Every row comes from one small tree of marks. Brackets hold a mark, then the marks that hang from it, in the order of their numbers. Every link used is in the known rows. Which tree was each row made from?
Known rows:
(J_832 (J_896 (J_84 (J_798 (J_868 J_184))))): [-0.81 -0.68 -0.39  1.66 -2.13 -0.99  0.77  1.01 -0.32  6.30 -1.49 -3.46
 -3.20  0.98  0.09 -0.87 -1.88  1.07  1.04 -3.81  0.29 -0.17]
(J_184 J_832 J_868): [ 0.99  1.54  0.70  0.69  2.91 -3.53 -0.80 -0.40 -0.45  0.65  1.25  0.59
  0.83  1.50 -1.02 -1.90 -0.34  1.73 -1.77  0.26 -0.37 -3.54]
(J_896 (J_84 J_798) (J_753 J_184) J_832): [ 2.54  3.55 -0.08  0.59 -0.21 -0.39  2.75  1.60 -3.84  7.33 -3.60 -1.84
  3.38 -1.71  1.73  2.81  1.17 -1.17  1.31  2.41  4.29 -1.20]
(J_84 (J_798 (J_868 (J_184 J_753 J_832)))): [-2.01  1.56  0.36 -0.11  0.86  1.50  0.39 -0.57  2.35 -0.64 -0.36  1.06
 -2.14  0.31 -0.20 -0.49  3.47  0.13 -0.16 -2.16 -0.95 -0.26]
(J_184 J_868): [ 0.26  0.00  0.64 -0.64  1.11 -1.19 -1.35  0.49 -0.70  0.38  2.20  0.77
 -0.88  1.25 -0.62  0.22 -2.21 -0.27 -1.17 -2.20 -0.64 -3.05]
(J_84 (J_798 J_868)): [-2.15  0.77  0.33 -0.64 -0.44  0.96 -0.22  0.09  1.74  1.48  0.85 -1.00
 -3.16  0.12 -0.37 -0.09  2.05  0.19 -0.07 -3.98 -0.06 -2.28]
(J_84 (J_798 (J_753 (J_184 J_832 J_868)))): [-0.69 -0.33  0.58 -0.22  1.65 -1.41  0.53 -0.67  1.68 -1.69  0.30 -0.01
 -0.24 -0.42  0.71 -1.09  2.05  0.07 -0.32 -2.35  0.97 -1.62]
(J_753 (J_184 J_832 (J_868 J_798))): [ 1.23 -0.51  0.55  0.65 -0.41 -0.37  0.06 -0.79 -0.69 -0.42  1.11  1.58
  1.25 -0.63  0.69 -1.23 -0.86  0.80 -0.26  5.26  2.63 -1.99]
(J_868 (J_184 J_753 J_832) J_798): [-0.96 -0.60 -1.02  0.80 -1.21  2.91  0.51 -0.51  0.52 -4.70 -1.75 -0.16
  0.82 -1.24  0.53 -1.01  2.29 -1.49  0.30  2.72 -1.96  4.06]
(J_798 (J_868 J_184)): [ 0.04  1.28  0.43 -1.65 -0.66  3.30 -1.61  0.01  1.15  1.93  1.35  2.80
 -2.69  0.62 -1.14  1.88  0.03  0.81 -0.22 -2.11 -0.89  0.08]
(J_753 J_184): [ 1.88 -2.22  0.03 -1.10 -2.57  1.21 -0.03  0.62 -1.58  0.19  0.73 -1.84
  1.00 -1.27  1.37  1.57 -1.40 -1.45  0.38  3.73  3.37 -2.65]
(J_832 J_896): [-0.64 -2.59 -0.75  0.18 -1.72 -2.29 -0.29  1.61 -1.65  2.53  0.00 -5.58
 -1.07  0.94 -0.22  0.42 -3.40 -0.19  0.60 -2.10  0.26 -1.44]
(J_753 (J_184 J_868)): [ 1.63 -1.27  0.81 -0.82 -0.68  0.37 -0.42  0.10 -1.17 -0.07  1.75  1.61
  0.63 -0.20  0.84  0.95 -2.35 -0.68 -0.20  3.31  2.64 -2.83]
(J_868 J_184 J_798): [-1.21 -1.59 -1.22  0.07 -4.40  5.78 -0.96  0.26 -0.31 -1.21 -0.35  0.42
 -3.10 -1.79  0.13  0.29  0.02 -2.03  0.83  0.69 -0.98  3.45]
(J_184 J_753 J_832 J_868): [ 0.74  1.38  0.93  0.41  5.73 -5.28  0.78 -0.71  0.59 -4.45  0.20  0.03
  4.70  2.04 -0.14 -1.73  0.99  0.37 -2.00  0.59 -2.13 -2.23]
(J_868 (J_184 (J_832 J_896)) (J_798 J_753)): [-0.99 -1.17 -0.99  0.93 -1.21  1.67 -0.28 -0.66  1.00 -1.69 -1.14  0.64
 -1.33 -0.95 -0.26 -1.41  0.56  0.41  0.71 -0.51 -1.46  4.72]
(J_184 J_753 (J_832 J_896) J_868): [-0.14  0.61  0.73  1.30  5.64 -6.84  1.19 -0.49  0.26 -3.06 -0.35 -0.85
  4.20  2.92 -0.36 -2.22 -0.82  1.20 -1.30  0.32 -2.13 -1.30]
(J_84 J_798): [-1.75 -0.86 -0.36 -0.11 -1.43  0.55  0.17  0.65  0.28  0.10 -0.10 -3.91
 -2.44 -0.62  0.46 -0.39  1.63 -1.47  0.00 -2.64  0.41 -2.43]
(J_868 J_184): [ 0.54 -0.84 -0.60 -0.86 -2.37  3.81 -1.12  0.76 -0.93 -0.05 -0.43  0.33
 -2.13 -0.54 -0.04  1.72 -0.36 -1.98  0.07  0.41 -0.55  1.02]
(J_184 J_753 J_832 (J_868 J_798)): [-0.47  0.89  0.52  1.12  4.22 -4.07  0.94 -1.03  0.99 -5.16  0.28  0.22
  3.96  1.15  0.02 -2.74  1.25  0.37 -1.41  0.88 -2.41 -0.52]
(J_832 (J_896 (J_753 J_184))): [ 0.19 -1.36 -0.57 -0.22 -1.33 -2.09  0.89  1.23 -2.47  2.90 -0.59 -2.77
  0.63  0.52  0.00  2.39 -3.39 -0.48  1.44  1.93  1.87 -0.19]

Write each row's tree:
[ 0.82 -1.57  0.51 -0.30 -1.72  1.25 -0.31 -0.19 -0.90 -0.60  1.73  1.72
  0.07 -0.80  0.98  0.29 -2.21 -0.68  0.22  3.46  2.42 -1.59]
(J_753 (J_184 (J_868 J_798)))
[-0.60 -1.14 -0.39  0.27 -1.03 -1.82  0.79  0.78 -2.09  2.37 -0.04 -0.77
  0.09  0.63 -0.25  1.61 -3.75 -0.11  1.45  1.88  1.42  0.57]
(J_832 (J_896 (J_753 (J_184 (J_868 J_798)))))
[-1.56 -1.14 -1.16  1.47 -1.18  1.81  0.80 -0.41  0.32 -3.68 -2.17 -0.62
  0.38 -0.63  0.36 -1.39  1.06 -1.03  0.76  2.47 -2.04  4.66]
(J_868 (J_184 J_753 (J_832 J_896)) J_798)
[ 1.66  2.72  0.16 -1.16  1.57  0.04  0.58  1.22 -4.15  2.09 -0.72  2.06
  4.44 -0.95  0.27  4.21 -1.17 -1.53  0.69  4.73  2.90 -0.35]
(J_896 (J_753 (J_184 (J_868 J_798))) J_832)
[-0.84 -1.72 -0.88 -0.58 -2.44  4.41 -1.02 -0.18  0.97 -2.76 -0.08  1.47
 -2.12 -1.76  0.14  0.39  0.61 -1.56  0.66 -1.95 -1.70  4.46]
(J_868 J_184 (J_798 J_753))
[ 1.76 -1.09  0.84 -0.85  2.65 -3.57 -0.19 -0.58  0.73 -1.33  1.08  0.73
  2.42  0.41  0.25 -0.15 -1.05  1.18 -0.49 -1.19  1.15 -1.25]
(J_798 (J_753 (J_184 (J_832 J_896) J_868)))
[-2.19  1.07  0.23 -0.53 -0.65  2.91 -0.34 -0.22  1.89  1.12  0.29  1.30
 -4.06  0.03 -0.37  0.13  2.25 -0.03  0.11 -3.12 -0.54 -0.37]
(J_84 (J_798 (J_868 J_184)))
[-1.17 -0.67  0.45 -0.23  2.46 -1.65  0.33 -0.13  0.81 -5.41  1.25  0.33
  2.22  0.87  0.38 -0.57 -0.64 -1.73 -0.80 -1.72 -2.68  0.06]
(J_184 J_753 (J_868 J_798))
[ 2.13 -0.14  0.86  0.23  0.61 -1.27 -0.01 -0.54 -1.06  0.07  1.04  1.55
  1.68 -0.02  0.55 -0.51 -1.08  0.81 -0.59  5.04  2.86 -3.22]
(J_753 (J_184 J_832 J_868))
[ 0.51  1.51  0.86 -1.57  2.92 -0.53 -1.18 -0.94  2.99  0.54  1.01  3.72
 -0.66  1.32 -1.49  0.71  0.82  2.78 -0.47 -5.02 -1.80  1.70]
(J_798 J_753 (J_868 (J_184 (J_832 J_896))))
[ 1.89  0.89  1.39 -2.20  2.67 -1.76 -0.62 -1.24  2.71 -0.07  2.09  2.63
  1.76  0.34 -0.37  0.89  0.95  2.80 -0.58 -2.53  0.92 -1.34]
(J_798 (J_753 (J_184 J_832)) J_868)
[-1.40 -1.63 -1.06 -0.14 -2.52  4.60  0.18  0.12  0.42 -4.69 -1.07  0.11
 -0.52 -1.44  0.78  0.44  0.97 -2.98  0.72  1.00 -2.14  4.47]
(J_868 (J_184 J_753) J_798)
[-0.60 -0.65  0.46 -0.43  1.03 -0.92 -1.27 -0.17  0.69 -1.41  2.46  1.59
 -0.94  0.36 -0.50 -0.72 -1.59  0.09 -0.74 -3.83 -1.48 -0.63]
(J_184 (J_868 (J_798 J_753)))
[ 0.38 -0.36 -0.69  0.69 -1.10  1.26 -0.49  0.31 -0.97  1.01 -1.50 -0.45
 -1.28  0.29 -0.47 -0.11 -0.33 -0.04  0.08  1.98 -0.40  1.23]
(J_868 (J_184 (J_832 J_896)))
[ 0.15 -2.16 -0.46 -0.42 -1.78  0.13 -0.15 -0.33  0.68 -2.27  0.78 -2.06
  0.90 -1.91  0.78 -0.69  0.50 -0.35  0.38 -0.51  0.78  0.63]
(J_868 (J_798 (J_753 (J_184 J_832))))
[-1.14  0.24  0.91 -1.36  1.05  0.22  0.13 -0.71  2.96 -0.32  1.13  1.12
 -1.56 -0.27  0.20  0.16  2.35  0.68  0.07 -4.20  0.75 -1.32]
(J_84 (J_798 (J_753 J_184) J_868))
[-0.12 -2.72 -0.49 -0.86 -2.39  1.04 -0.40 -0.01  0.60 -2.33  1.11 -1.94
  0.34 -1.97  0.93  0.06 -0.06 -0.97  0.60 -1.42  0.75  0.80]
(J_868 (J_798 (J_753 J_184)))
[-0.25  0.97  0.27  1.39  1.41 -2.34 -0.69 -0.76 -0.08 -0.15  1.30  0.74
  0.02  0.64 -0.84 -2.90 -0.04  1.69 -1.22  0.67 -0.73 -1.86]
(J_184 J_832 (J_868 J_798))
[-1.41 -1.07 -1.29  1.67 -3.18  2.99 -0.34 -0.23 -0.39 -0.18 -1.47 -0.24
 -2.32 -0.98 -0.23 -1.57  0.06 -0.06  0.90  2.30 -0.80  3.72]
(J_868 (J_184 (J_832 J_896)) J_798)
[ 1.05  0.72 -0.70  1.06 -1.10  0.70  0.36  0.35 -1.44  3.04 -2.24 -0.40
 -0.79  0.20 -0.38  0.29 -0.35  0.20  0.43  2.05 -0.02  1.69]
(J_868 (J_184 (J_832 (J_896 J_84 J_753))))
[-0.80 -0.48 -1.18  1.04 -3.10  4.14 -0.59 -0.36 -0.16 -1.04 -1.01  0.28
 -1.92 -1.62 -0.08 -1.22  1.28 -0.57  0.43  2.57 -0.78  3.10]
(J_868 (J_184 J_832) J_798)
[ 1.18  3.00  0.17  0.83 -0.15 -0.41  0.77  1.76 -1.64  7.81 -2.18 -3.89
  0.28 -0.54  0.90  0.04  1.58  0.46  0.05 -4.24  1.65 -2.94]
(J_896 (J_84 (J_798 J_868)) J_832)
[ 2.02  1.03 -0.16 -1.01 -0.25 -1.04  1.17  0.25 -2.22  1.18 -0.36 -0.47
  2.94 -0.79  0.13  2.94 -0.14 -0.83  0.51  5.50  2.75 -1.18]
(J_896 (J_753 (J_184 J_832)))
[ 0.27  2.00  0.55 -1.08  1.59  1.23 -0.51 -0.59  1.77 -0.47  0.39  2.64
  0.06  1.01 -0.90  0.96  1.64  1.12 -0.62 -0.75 -1.59  0.50]
(J_798 (J_868 (J_184 J_753 J_832)))
[-0.46 -0.07 -0.74  1.37 -1.56 -2.94  1.83  1.45 -1.78  6.30 -1.99 -4.83
 -1.07  0.69  0.10  0.51 -2.02  0.09  1.44 -2.49  0.96 -0.27]
(J_832 (J_896 (J_84 J_798) J_753))
[ 0.02  0.94  0.51  0.86  2.80 -3.31 -0.74 -1.01  0.90 -1.26  1.47  1.24
  0.81  0.69 -0.86 -2.84  0.21  2.04 -1.38 -1.31 -1.20 -1.14]
(J_184 J_832 (J_868 (J_798 J_753)))
[-0.01  2.39  0.32 -0.72  0.64  1.12 -0.73 -0.32  0.77  3.01  0.37  3.12
 -1.60  1.23 -1.63  1.48  0.23  1.97  0.06 -0.35 -0.73  0.82]
(J_798 (J_868 (J_184 (J_832 (J_896 J_753)))))
[ 0.84 -0.02 -0.52  1.07  0.42 -0.25  1.08  0.21 -0.40 -0.79 -2.75 -1.51
  1.39  0.55  0.42 -0.46  0.58 -0.63  0.03  1.47 -1.32  2.10]
(J_868 (J_184 J_753 (J_832 (J_896 J_84))))
[-0.22  1.58  0.49 -0.69  1.52  0.54 -0.37 -0.44  1.59  0.30  0.11  2.08
 -0.25  1.43 -0.98  0.73  0.76  1.45 -0.28 -0.89 -1.64  0.93]
(J_798 (J_868 (J_184 J_753 (J_832 J_896))))
